What can hang from each mark
Z123: Z9 Z34 Z712
Z699: Z34 Z123 Z722
Z220: Z34
Z722: Z123 Z699 Z712
Z712: Z722
Z9: Z722
Z950: Z996
Z34: Z712 Z722 Z950 Z996

Known rows, with every way that one mark hangs from another
Z34[Z712[Z722[Z123[Z9]]] Z950]: [ -8   8  -5  -1 -51   2  26 -13 -24 -29 -20  34 -53  43  66 -13 -16 -14
  -7  24  -9  10 -27   5  -1  18 -63  -4   5  -2]
Z712[Z722[Z123[Z9 Z34[Z996]]]]: [-38  12  -8   0 -24  23 -10 -22   9 -10 -17  12 -26  35  58  10  -7 -11
  -4  15   9  27 -20  14 -14 -11 -30   3  31  13]
Z722[Z699[Z34] Z712]: [ -8  24  12  -4 -51  38  -3   5  16 -26 -24   6 -52   1  23 -10 -22 -16
 -16  44  20   1 -24  34 -35 -22 -28 -44 -32 -38]
Z220[Z34]: [-48  -4   7  13 -31   3  -2 -22  15  -3 -18   5 -25  16  64 -10 -29 -21
   9  24  12  32 -22 -15 -14  -9 -18  -8 -10 -37]
Z34[Z722[Z123 Z699 Z712] Z950]: [ 47  24 -28 -14 -71  58  25   3 -38 -31 -40  -4 -34  36  38 -26 -27   2
 -10  21   8 -11 -20  34 -19  -9 -28 -30 -21 -29]
Z9[Z722[Z699[Z123] Z712]]: [ -2   6 -27 -29 -38  19  27  -2 -10 -45 -31  27 -56  15  43   2 -20   4
   2  30  10   7 -36  34 -42 -17 -52 -32 -31 -12]
Z699[Z34[Z996]]: [-36   2  22  32 -17  34 -21 -18  30 -26   3  -1 -25  25  45  -5 -11 -29
 -12  49  35   4   1  10  -4  -6 -19 -13 -12   5]
Z699[Z34[Z712] Z123[Z9] Z722]: [-76   7 -22 -13 -23 -27   0 -14  26 -36 -23  66 -59  36  43 -27  -7 -20
   6  27  34 -12 -12  29 -14  18 -89   4   3  12]
Z950[Z996]: [-12 -22  -5  19 -47   8   9 -29  11 -13   7  17 -34  13  50 -11 -24 -46
  -6  38   1  33 -14 -13  -4   0 -22 -25 -17  -7]
Z34[Z950]: [-25  -2  14  17 -26  17  18 -21  -4 -21  -4  20 -27  41  63 -10 -23 -27
   9  45  21  12 -12  -8  -6   2 -23 -16 -16 -14]
Z722[Z123[Z34] Z699]: [ -2  17 -31 -14 -53  40   4 -21  -6  -8 -45  15 -20  28  41   2 -16 -27
   2  14  15  39 -35  34 -46 -17 -19 -18 -14 -45]
Z34[Z722 Z950 Z996]: [ -7  -1   9  27 -22  30  -1 -13  -8 -32   8  -8 -13  68  53 -18 -13 -11
 -10  54  29 -15  12  10  20   2 -13  -7   0  27]
Z699[Z123 Z722]: [-65 -15 -32  -9 -24   3  27 -38  10 -27 -21  52 -27  18  66 -18 -15 -15
  28  20  42  20 -20   0 -26  -2 -47  -7 -13  -6]
Z34[Z712 Z722[Z123] Z996]: [ 23  -6 -25   7 -65  41  -7 -20 -21 -35  -5  -6 -24  48  41 -26 -17   0
 -26  22   3  -9 -12  30   5   6 -29   1  -5   0]
Z9[Z722[Z123 Z712]]: [  6  -3 -25 -30 -47  45  28 -13  -6 -34 -20   9 -49   5  67   0 -38  12
  -4  -5   0   7 -30  16 -32  -6 -48  -9 -12 -31]
Z699[Z34 Z722]: [-73  -1  -4  -4 -23  10   6 -24  35 -27 -13  22 -31  16  59 -14 -14 -19
   3  21  49   1  -2  11 -16   1 -43  -5 -17 -15]
Z722[Z123]: [ -8 -10 -18  -5 -48  34  18 -38 -13 -19 -22  19 -16   7  62  -7 -26 -27
   5   5  19  35 -32  -8 -29  -5 -30 -10 -12 -34]
Z123[Z712[Z722]]: [-45 -19   2  -3 -47 -10  22 -47  14 -26   0  21 -29  11  50   8 -33 -18
   9  40  17  26 -29  11  -9  -1 -23 -14  -1   0]
Z712[Z722[Z699[Z34[Z950 Z996]]]]: [-24  27  26  37 -21  37  -1   0   5 -31 -18  -8 -37  42  54   0   9 -15
 -15  74  20   6   6  20   8  -1 -17 -29 -29  19]
Z220[Z34[Z712 Z950]]: [-30   6  10  29 -38   5   2  -8   2  -8 -17  15 -51  56  62 -31 -25 -15
   1  49 -11   6 -13   4  11  13 -32  -8 -21 -33]
Z712[Z722[Z699]]: [-18  -1   3  -7 -50   4  21 -21 -15 -28 -22   6 -25   4  48  11 -13 -19
  -8  39  14  29 -33   4 -28 -16 -18 -33 -27 -19]
Z220[Z34[Z712 Z722]]: [-27   1  -9   4 -55 -11  -8 -12   2 -22 -17  -8 -28  44  42 -27 -31   1
 -10  24   7  -5 -13  20   8   5 -28   5 -10 -24]
Z722[Z699[Z123[Z9]] Z712]: [ -1   8  -9 -26 -43   2   8  -2 -10 -20 -29  51 -57   5  25  -7 -20 -24
   2  32   9  11 -43  20 -52 -23 -54 -42  -1 -16]
Z712[Z722]: [-45  -9   8   1 -35   6  21 -34  -2 -30  -6  10 -24   0  62   8 -22 -13
   6  34  21  29 -22 -10 -16  -5 -23 -17 -13  -9]
Z34[Z722]: [-23 -11  -8  -8 -41   2   7 -26  -6 -36  -6  -2  -3  29  43  -7 -27 -12
  -4  27  38   2 -12   5  -7  -7 -22  -4  -5  -3]
Z34[Z722 Z950[Z996]]: [ -4  -6 -14  24 -45   8  13 -15  -3 -29   3  -2 -23  56  53 -23 -22 -30
  -5  48   9   6  12   1  24  13 -23  -9 -13  26]
Z722[Z123[Z9] Z699 Z712]: [ 32   7 -13 -35 -70  31   8  -3 -17 -11 -31  29 -52   0  32  -8 -25 -25
 -21   8  -5  12 -49  17 -53 -24 -49 -35   7 -47]
Z34[Z712[Z722[Z699]] Z950[Z996]]: [  9   2  -8  25 -72   7  24  -3 -18 -23  -7  14 -65  43  48 -20  -8 -28
 -24  70 -33  17 -14  22  12  16 -33 -42 -40   5]

Rows
[-35  21 -14   6 -27  12   4 -16   4 -40 -42  31 -27  16  33  -5  -5 -34
  13  49  43  25 -22  24 -32  -5 -39 -26 -39  -5]
Z722[Z699[Z34 Z123]]
[-18  -6 -25 -44 -53  25  17 -12   9 -10 -18  42 -52   2  58 -24 -29  -6
  -4 -18   9  -2 -32   6 -38 -12 -66  -9  22 -37]
Z699[Z722[Z123[Z9] Z712]]
[-42  19 -20  19 -20  23  -1 -19   4 -22 -31  17 -26  36  42   7   6  -8
  11  56  19  36 -20  37 -21 -18 -16 -28 -17  21]
Z712[Z722[Z699[Z123[Z34[Z996]]]]]
[-34  11   2  48 -45   7  11  -7  15 -34  -2  10 -67  41  55 -25  -9 -20
 -10  72  -8   6  12  19  36  32 -45 -18 -36  26]
Z699[Z34[Z712[Z722] Z950[Z996]]]
[-38  12 -34 -39 -43  26   2 -11  25   1 -27  41 -52  23  52 -18 -26   0
   4 -16  13   0 -24  32 -40 -17 -60  -1  32 -36]
Z699[Z722[Z123[Z9 Z34] Z712]]
[ 35  17   6  11 -50  54  -1  14 -16 -23  -5 -15 -39  53  32 -23 -16   1
 -25  60   6 -30   2  41  -1 -15 -12 -41 -12   2]
Z34[Z722[Z699 Z712] Z950 Z996]
[-78   6  -9  11 -26  -9  16 -47  28 -48 -26  37 -34  11  45   6 -22 -17
  34  47  43  29 -18  31  -7  13 -42  -3 -17  28]
Z699[Z34 Z123[Z712[Z722]]]
[-27  17 -13 -10 -39  25  -5  -6  14 -23 -11  -3 -29  33  29 -11 -36  13
   6  25  27 -11  -9  45 -17 -22 -16 -12   5 -15]
Z123[Z34[Z722[Z712]]]
[-48 -17 -23 -35 -19 -45  15 -36  14 -44 -10  59 -44  41  49  14 -28 -26
  16  26  22  11 -33  25 -24   7 -76  11  25  31]
Z699[Z123[Z9[Z722] Z712]]
[ -9   3 -17  37 -56  -5  -2  -2   1 -13  -7  -7 -47  71  51 -41 -22 -17
 -12  51 -22   0  12  15  41  23 -30  -2 -19   5]
Z220[Z34[Z712 Z722 Z950[Z996]]]
[-49  -3   1  15 -37  26 -15 -12  36 -25   6  17 -51  42  51 -32  -3  -9
 -23  43  23 -23   5  32   5  10 -47 -10 -11  -1]
Z699[Z34[Z712 Z996] Z722]
[-45   9  11  33 -39  -3  14  -8  -1 -14 -18   6 -54  46  71 -22 -20   2
   5  49 -13  13 -12   3  18  15 -29 -10 -24 -17]
Z220[Z34[Z712[Z722] Z950]]
[-56   9 -27 -23 -13 -36   1 -10  14 -40 -20  54 -57  66  45   4 -11  -6
   7  29   9   2 -25  47 -21   6 -80  11  13  20]
Z699[Z123[Z9[Z722] Z34[Z712]]]
[-18   2 -13 -21 -33 -20   8 -17 -12 -25 -34  52 -34  20  34   2  -6 -43
   4  34  26  26 -44   7 -44 -14 -49 -28  -1  -3]
Z722[Z699[Z123[Z9]]]
[-11 -20 -33 -34 -50  12  26 -43   6 -38 -16  20 -29  31  63  11 -38 -13
   3   4  10  23 -33  24 -22   8 -50   8   1 -11]
Z9[Z722[Z123[Z712]]]
[-16  13  -2  14 -49  23 -12  -5   5 -15 -11   2 -48  48  30  -3   3  -1
 -25  59  -9   9 -19  55  -9 -13 -15 -31 -16  -2]
Z123[Z34[Z712[Z722[Z699]] Z996]]
[-24  20 -15   7 -45   5  -1 -11  -1 -43 -39  39 -53  29  23 -17  -4 -27
  -3  56  21   9 -25  46 -24   5 -51 -29 -43 -12]
Z722[Z699[Z34[Z712] Z123]]
[ 15   0  -4   4 -50  23  -7 -10 -13 -30  -6 -19 -10  40  31  -5  -8 -16
 -30  46  23  -4 -11  25 -11 -20  -8 -23  -8   4]
Z34[Z722[Z699] Z996]
[-64  23 -15  27 -20   2  20 -16  -4 -34 -25  43 -49  63  56 -15 -10   4
  33  59   9  18 -12  39   5  16 -41  -9 -22  20]
Z699[Z123[Z34[Z712[Z722] Z950]]]
[ -5  31   6  -9 -28  34  14  23   7 -43 -25   1 -67  38  49  -3 -17   2
 -16  50  11 -18  -3  43 -14  -3 -49 -30 -32 -13]
Z9[Z722[Z699[Z34[Z950]] Z712]]
[-49  15 -17 -16 -28   2   6 -27   5 -17 -31  24 -25  23  58  12 -18 -13
  11   3  17  37 -32  10 -26  -7 -43   5  23  -7]
Z712[Z722[Z123[Z9 Z34]]]
[-11   6 -20   8 -48  36 -16 -34  18 -37 -13  -9 -11  44  33 -12 -26 -12
 -10  26  36  -3  -1  48   9  11 -26  13  10  21]
Z699[Z34[Z722[Z123[Z712]] Z996]]
[-16  16 -17 -23 -41  32  -5  -9  14  -3 -23  31 -47  20  39  -7 -34 -10
   5   1   3  12 -34  28 -42 -19 -44 -11  27 -35]
Z722[Z123[Z9 Z34] Z712]
[-67  10   1  10 -17  17  15 -15  27 -28 -16  27 -35  44  71 -22 -10 -19
  12  39  47  -8  12   9   1  12 -46  -2 -19  -3]
Z699[Z34[Z950] Z722]
[-43   4 -40 -32 -49   0   1 -20  16  -7 -27  51 -49  51  51 -22 -14 -14
  -6  -7   7   2 -27  36 -26   4 -70  10  26 -27]
Z699[Z722[Z123[Z9 Z34[Z712]]]]
[ -5  -1 -23 -28 -47  -2   6 -24 -18 -34 -24  12  -8  29  46  -3 -25 -22
  -8  -6  29   6 -24   2 -19  -4 -49  11  25  -5]
Z34[Z722[Z123[Z9]]]
[ 23  22 -34 -20 -75  43   4   2 -19 -13 -53 -20 -30  10  36 -22 -33   7
  -9  -1   1  11 -29  29 -29 -19 -19 -16 -19 -55]
Z220[Z34[Z722[Z123 Z699 Z712]]]
[-56  22 -19 -15 -20 -23   7 -16   1 -23 -44  44 -32  30  36  16  -1 -23
  17  37  24  36 -34  29 -36 -16 -42 -18   8  12]
Z712[Z722[Z699[Z123[Z9 Z34]]]]
[-13  10 -27 -27 -39 -28   6 -12 -23 -39 -36  33 -15  35  25   0  -8 -29
   0  29  38   5 -27  21 -29 -12 -49 -12   8  17]
Z34[Z722[Z699[Z123[Z9]]]]
[ 13 -11 -40 -46 -65  14  26 -32  -6 -35 -32  16 -35  31  50  11 -26 -21
 -12  11   4  24 -44  41 -34   0 -45  -6 -13 -23]
Z9[Z722[Z123[Z712] Z699]]
[-28  16  -5 -24 -32  -2 -16   0  18 -17  -9  12 -33  38  22  -7 -33   3
  -5  19  23 -19 -12  40 -21 -22 -36  -5  36  -2]
Z123[Z9 Z34[Z722[Z712]]]
